Each row comes from the steps of one path. Every step used is in the known rows, and no mark comes twice. Write the path behind each row, first mark first.
Known rows:
Q/N/H: [-11 -47 -29 -20  17 -23  11   6  47  32  18 -22  13   6 -26 -34 -22  11
 -18]
N/H/Y/Q/S: [-22 -42 -69 -12  -7 -12 -16  11  33   9  57 -16   2  -8  -2 -38 -27  22
 -20]
J/R: [ -7 -25 -49 -34  15 -12 -17   6  34  39   3 -37   3 -14   7 -39 -29   1
 -25]
H/Y/Q/S: [-15 -31 -54  -7  -1   0 -38  14  25  14  46  -8 -14 -15 -14 -37 -20  22
 -23]
R/K/Y/Q: [ -2 -36 -40  -7   2   5 -17   6  31  20   5  -4 -15 -23  27 -33 -31  19
 -26]
J/R/K: [ -2 -30 -58 -33  21 -11 -11  11  30  33  10 -40 -15 -20  19 -33 -39  20
 -37]
N/H/Y: [-17 -35 -46 -26  -3 -14  13   7  45  24  50 -22   9   2  -7 -31 -36  16
   4]
S/Q/N/J/R/G: [  2 -28 -32 -20  37 -12 -12   8  25  34  -8 -31 -20  10  -2 -28 -28  35
  -5]
K/Y/Q/S: [-13 -37 -48  -2 -13   0 -39   5  33  25  17  -5  -3 -22   0 -39 -15   3
 -27]
H/Y: [-10 -22 -33 -21   2  -1  -9  10  37  30  39 -16  -7  -6 -21 -30 -29  17
   1]
K/R/G: [  7 -17 -27 -18  -3 -15  -4   9  29  40 -11 -29 -21 -17 -17 -25 -28  14
   4]
R/K/Y: [ -4 -35 -36 -16  -2   0  -5   6  41  33  17 -18 -14 -19   6 -26 -34  18
 -16]
N/H/Y/Q: [-15 -36 -52 -18   0  -9   0   7  36  11  39  -9   7  -3  13 -38 -33  17
  -8]
J/R/K/Y/Q/N: [ -5 -33 -50 -20  37 -12 -24   6  28  15  13  -1 -11 -18  24 -37 -28  32
 -52]
Q/R/K/Y: [ -6 -24 -15 -17   4  -3 -17   6  45  40  21 -17 -20 -24   9 -28 -43  26
 -30]
N/J: [ 13 -34 -27 -13  22  -3 -16   5  43  47 -10 -35  -5   5   5 -31 -32  -5
   8]
N/J/R/K: [ 16 -34 -59 -29  41 -11 -17   9  34  39   0 -48 -17  -5  37 -30 -47  16
 -19]
S/Q/R: [-24 -18   2 -16   0  10 -20  11  37  36  -2 -24 -12 -16   4 -32 -24  17
 -14]
Y/Q/N/J: [ 15 -38 -21  -2  46  -7 -29   7  34  29 -16 -11  -7  11  -1 -37 -20   7
 -13]
Y/Q/S: [ -9 -39 -49  -3  -3  -1 -40  11  27  25   9 -19  -8 -19 -10 -42 -14   5
 -34]
R/Q/N/J: [  6 -39 -10  -7  23 -13 -14   8  43  36  -7 -15 -27   3 -18 -34 -14  25
   8]
S/Q: [-22 -31 -17 -15  -6  13  -8  11  33  29  -3 -23  -6 -11   1 -31 -15  10
   2]

Write each row's path:
[ -9 -19 -10  -8   0   0 -35   1  40  34   0   1  -7 -20  19 -40 -31   7
 -29] -> K/Y/Q/R
[ 11 -35 -46 -26  56 -18 -15   4  41  35  13 -23 -14   2  24 -25 -38  26
 -24] -> Q/N/J/R/K/Y
[-20 -23  -9 -15   7  11 -14  16  33  29   6 -27 -30 -23  15 -27 -34  38
 -25] -> S/Q/R/K
[ -6 -21 -12  -9   9  -1 -36   7  34  33  -8 -13 -11 -18   9 -42 -30   8
 -36] -> Y/Q/R
[-10 -21 -17 -18  -8 -10  -9   9  38  30 -13 -19 -27 -30   5 -33 -12  13
  11] -> K/R/Q
[-23 -22  -6 -14  -3  11 -14   9  39  29  15 -13 -25 -26  24 -24 -35  37
 -19] -> S/Q/R/K/Y
[-11 -44 -64 -25  33 -25  -1   3  35  10  25  -7   5 -11  36 -37 -35  32
 -49] -> J/R/K/Y/Q/N/H
[ -8 -43 -57  -2  -4   2 -34  10  28  19  24 -10 -21 -29  12 -34 -25  23
 -38] -> R/K/Y/Q/S
[-10 -47 -33 -10  20 -18  -2   6  38  19   7  -8  11   2  -7 -41 -19  11
 -27] -> Y/Q/N/H
[-28 -32 -51 -36  12 -33   9   8  41  12  57 -11  -8  -5  -7 -38 -24  47
 -12] -> J/R/Q/N/H/Y
[-18 -23 -33 -18   4 -12 -12   7  40  17  42  -9   0  -7  16 -39 -42  25
 -23] -> N/H/Y/Q/R
[ 10 -30 -38 -28  57 -21 -21   5  39  42  -3 -34  -1  11   2 -35 -28   8
 -19] -> Q/N/J/R
[-21 -41 -46 -32  11 -34   6   6  42  24  17 -21  -3 -10  -2 -43 -19  29
 -24] -> J/R/Q/N/H
[-14 -30 -30 -27  16 -21 -15   9  34  29   6 -16 -19 -16 -15 -42 -12  29
 -27] -> J/R/Q/N
[ 15 -42 -29   0  43  -4 -22   5  36  23  -1  -1 -19   2  21 -28 -31  26
 -18] -> R/K/Y/Q/N/J
[ 16 -36 -47 -27  64 -19 -17  10  35  35   4 -38 -18   4  12 -29 -38  28
 -31] -> Q/N/J/R/K
[-17 -37 -36 -24  19 -21  13   8  45  21  56 -11   8  11 -33 -30 -26  29
  -7] -> Q/N/H/Y
[  6 -39 -79 -14  31  -9 -44   7  29  23  14 -27 -19 -17  53 -34 -39  21
 -36] -> N/J/R/K/Y/Q/S
[-14 -29 -42 -17  13 -11  -6  12  37  11  49 -15 -18 -15  26 -33 -52  46
 -32] -> N/H/Y/Q/R/K
[ -3 -10 -21  -7  -4  -6 -25  10  23  25  31  -4 -32 -14 -14 -35 -42  43
 -23] -> H/Y/Q/R/G
[ 17 -37 -52 -17  66 -14 -30  10  26  21  -9 -23 -20   1  33 -36 -35  28
 -40] -> Y/Q/N/J/R/K
[-16 -28 -35 -13 -14 -14 -27  14  35  28   6 -24 -32 -36 -10 -33  -6  19
  -1] -> K/R/Q/S
[ -6 -30 -29 -25  51  -6 -19   9  34  31  -8 -30  -4  10  17 -31 -20  18
  -6] -> S/Q/N/J/R
[ 13 -32 -62 -18  36  -6 -29   3  32  25  -4 -21 -14 -11  68 -33 -45  16
 -22] -> N/J/R/K/Y/Q
